Every row comes from one small tree of marks. The marks that hang from a mark follow it in brackets, in alphabetical order. Every link used is in the known rows. Which tree was each row made from?
Known rows
fifum{gomole}: [ 22.4 -10.8  29.3  -0.6  -4.6  24.9 -18.3 -16.9   5.4   3.1  -5.1  51.5
  -7.4   7.7  -2.7  12.2 -30.5  -9.7]
gomole{nesav}: [ 22.1 -14.6  29.9   3.1 -10.1  18.4 -13.0 -21.2  -1.0   0.2  -3.3  41.9
  -6.6   5.5   2.1  19.0 -26.3 -13.9]
sozi{fifum{gomole} nesav{vumom} povat}: [  2.3 -16.6  23.5  -4.4  -8.8  27.4  -2.8  -5.6   8.4  10.4  -9.6  16.1
   0.9  12.1  -7.8   0.3 -22.3   1.3]
sozi{fifum povat}: [ 19.0 -14.2  23.4   1.8 -11.7  21.7  -6.9  -9.3   6.2   7.1  -3.4  24.0
  -7.6   9.7   2.5   6.9 -26.2  -8.0]
nesav{vumom{feme}}: [ -4.8 -10.9  28.1   7.0 -13.4  13.3 -16.2 -25.6   3.4   3.9 -11.0  66.8
  -4.8   7.6   1.0  15.7 -19.9 -10.9]
gukom{gomole}: [ 11.0 -14.4  27.7  -1.5  -9.4  19.5 -14.6 -13.9   7.5   1.2   0.1  41.3
 -10.7   7.6   2.2  12.4 -22.4  -8.8]
feme{gomole vumom}: [ -1.2  -8.5  30.6   9.2   8.9   8.8 -10.3 -24.8  -0.5   3.8  -8.8  22.8
  -8.4   6.3   0.3  12.4 -14.4 -18.6]
gukom{gomole{nesav{vumom{feme}}}}: [-11.7 -17.1  30.4   2.9 -17.2  17.1 -14.0 -25.9   5.2   2.0  -5.5  48.5
  -3.7   6.1  -0.6  15.4 -15.8  -5.6]
sozi{feme{vumom} fifum nesav povat}: [  5.3 -13.2  20.9   7.0   2.4  22.0   2.6 -12.7   2.7   9.9 -12.4 -12.6
   5.9  10.2  -0.7   3.0 -11.2  -2.4]
povat{sozi{feme{vumom} fifum{gomole} nesav}}: [ -2.0 -15.2  30.6   6.2   4.0  26.3   1.3 -16.4   5.5   9.2 -15.6  -7.8
   1.7  12.4  -5.2  -0.2 -12.0  -2.8]
sozi{feme{gomole vumom} fifum povat}: [ -3.3 -10.9  21.3   9.6  12.3  13.5   0.6 -16.8   3.5  11.0 -12.0 -11.5
   0.2   9.1   0.9  -0.7 -10.2 -10.2]
feme{gomole vumom{nesav}}: [ -2.9  -7.6  32.1  11.8   0.1   9.0  -8.7 -30.2  -1.8   1.4 -11.9  17.3
  -1.6   6.4   2.3  11.9  -8.1 -17.0]
povat{sozi{feme{gomole{nesav}} fifum}}: [ -0.1 -17.8  31.1   8.8   3.7  13.3   1.8 -18.6   2.4   6.3 -12.4 -12.2
  -4.3  10.5   4.4   3.5 -12.7 -14.8]
gukom{gomole{nesav}}: [ 11.8 -17.5  30.2  -1.2 -11.5  20.5 -12.6 -17.8   3.8   0.0   1.0  32.4
  -8.6   5.8   1.1  15.7 -22.4  -8.6]
sozi{feme fifum nesav{vumom}}: [ -3.1 -17.4  18.5   3.1  -0.6  21.2  -0.2 -11.6   3.3   6.6 -15.9  15.6
   3.0  13.3   2.4   4.0 -17.2  -3.3]
vumom{feme nesav}: [ 11.0  -8.4  32.7  11.6 -19.8  17.5 -17.9 -31.0   1.8  -0.1 -11.0  46.7
   2.5   6.6   6.9  18.2 -15.7 -11.4]
fifum{gomole{nesav{vumom{feme}}} sozi}: [ -4.7 -16.4  30.5  -1.7  -7.1  30.7 -17.4 -27.5   7.4   5.0 -13.6  67.0
  -0.3   4.4  -3.8  11.6 -25.6  -5.2]
sozi{feme{gomole{nesav} vumom} povat}: [  2.5  -9.9  26.8   8.8  10.2   8.8  -2.1 -24.1  -2.6   8.2 -10.5  -2.4
   2.7   4.3  -3.6   8.4  -8.2 -14.1]
povat{sozi{fifum}}: [ 10.2 -16.6  31.5   4.5 -13.8  19.1  -5.0 -13.8   6.4   4.8  -6.3  27.9
 -13.5  11.6   3.6   7.8 -22.8 -12.8]
feme{vumom{nesav}}: [  7.3  -8.9  30.0   9.7 -12.2  15.4 -10.9 -29.7  -1.1   0.2  -9.1  40.2
  -1.8   6.3   1.4  15.2 -14.6 -12.9]

Which tree is each row?
[ -3.4 -13.5  28.8  12.9 -10.5  17.2   1.8 -26.4   2.5   5.3 -15.1   9.6
   0.1  11.2   3.0   3.0  -7.1  -9.2]  povat{sozi{feme{vumom{nesav}} fifum}}
[ 18.2 -17.5  24.1   2.6  -0.5  31.0  -9.1 -16.9   4.2   5.0  -8.8  16.9
   0.8   9.9   1.0   5.7 -28.5  -2.8]  sozi{feme fifum{gomole{nesav}}}
[ -2.4 -16.4  27.9   3.2 -16.7  26.1  -9.6 -20.1   7.2   9.3  -9.1  31.6
   1.7   8.7  -5.6   5.9 -23.1  -0.2]  sozi{fifum{gomole{nesav{vumom{feme}}}} povat}
[  5.9 -12.9  24.6  -2.6 -11.6  14.5  -4.3 -10.7   2.9   7.2  -9.4  33.2
  -1.0   8.4  -6.0   9.9 -17.0  -7.4]  sozi{nesav{vumom} povat}
[ 19.7 -13.8  27.9 -10.1  -0.8  34.2 -10.0  -8.6  10.0   8.3 -10.0  27.5
   1.3   5.7  -6.2   5.7 -24.9  -3.2]  fifum{gomole sozi{nesav povat}}
[ 12.6 -15.7  21.7   5.2   1.0  24.9  -3.5 -11.2   3.2   5.0 -12.8   1.0
   2.9  11.8   6.6   7.1 -18.5  -4.9]  sozi{feme fifum nesav}
[  4.2 -13.2  22.0   7.8  11.5  16.2  -5.7 -14.6   4.1   6.1 -12.1   1.4
  -2.9  11.2   7.9   3.6 -18.1 -12.4]  sozi{feme{gomole} fifum}
[  2.0 -16.0  18.5  -2.5  -0.7  27.4  -0.2  -6.1   8.0  12.0 -14.6   8.2
   7.2  13.0  -6.9  -3.9 -18.6   3.2]  sozi{feme fifum{gomole} nesav{vumom} povat}
[ -4.3 -10.8  24.0   1.3  20.5  18.7   0.5 -16.9   3.6  10.6 -18.1  -8.7
   6.8   4.9  -2.3   2.4  -4.3 -10.1]  fifum{sozi{feme{gomole vumom} nesav povat}}
[ -2.5 -14.1  30.3   7.3 -15.6  14.8 -14.5 -29.3   0.2   2.2 -10.0  58.0
  -2.4   5.9  -0.2  18.7 -19.9 -11.0]  gomole{nesav{vumom{feme}}}
[  0.7  -6.9  34.9  13.9  -7.9  10.3 -15.3 -31.7   1.6   1.1 -13.7  23.7
   2.8   6.6   7.8  14.9  -9.0 -15.9]  vumom{feme{gomole} nesav}
[  2.4 -18.0  21.4  -6.7   4.2  30.9 -10.4 -20.5   6.3   6.1 -14.7  57.6
   1.4   5.7  -5.3   5.3 -26.3  -4.7]  fifum{gomole{nesav{vumom}} sozi{feme}}
[ -6.0 -15.2  25.3  12.5  13.5  15.2  -0.8 -24.6  -1.6   5.7 -12.1 -12.2
   0.3   8.5   3.6   6.4 -11.6 -12.1]  sozi{feme{gomole{nesav} vumom} fifum}
[ -5.3 -12.0  23.3   9.0  14.4  15.4   4.9 -14.3   1.8  11.1 -15.3 -35.2
   6.6  10.2  -0.1  -0.1  -4.3  -7.0]  sozi{feme{gomole vumom} fifum nesav povat}
[  7.1 -12.8  22.9   3.2   5.3  29.1  -0.8 -12.0   5.3  11.3 -12.7 -11.8
   7.8  10.5  -6.3  -0.7 -15.4   2.5]  sozi{feme{vumom} fifum{gomole} nesav povat}
[ 16.6 -14.3  21.6   2.4   2.4  30.2 -11.0 -13.1   7.2   6.5  -9.9  25.1
  -1.6  11.6   1.7   2.7 -28.3  -2.9]  sozi{feme fifum{gomole}}
[ -5.8 -15.1  28.9   3.4   0.0   8.1  -7.8 -22.5  -1.3   3.0  -9.4  34.2
  -6.6   6.7  -1.3  13.2 -18.0 -16.7]  feme{gomole{nesav{vumom}}}
[  5.7 -12.7  22.5   6.5   7.0  28.0  -8.6 -19.9   4.9   7.5 -11.2  20.5
  -1.2  10.7  -1.7   2.3 -23.0  -2.8]  sozi{feme{vumom} fifum{gomole}}
[ 22.0 -16.3  22.9   0.4  -3.8  30.1  -5.6 -12.5   5.9   9.0  -7.1   7.9
   3.5   8.9  -2.8   2.5 -26.0  -0.8]  sozi{feme fifum{gomole{nesav}} povat}
[  5.4 -16.9  20.0  -9.2   0.4  30.0  -6.8 -16.2   7.7  10.3 -12.8  48.9
   3.3   4.9  -9.1   2.1 -24.8  -2.1]  fifum{gomole{nesav{vumom}} sozi{feme povat}}
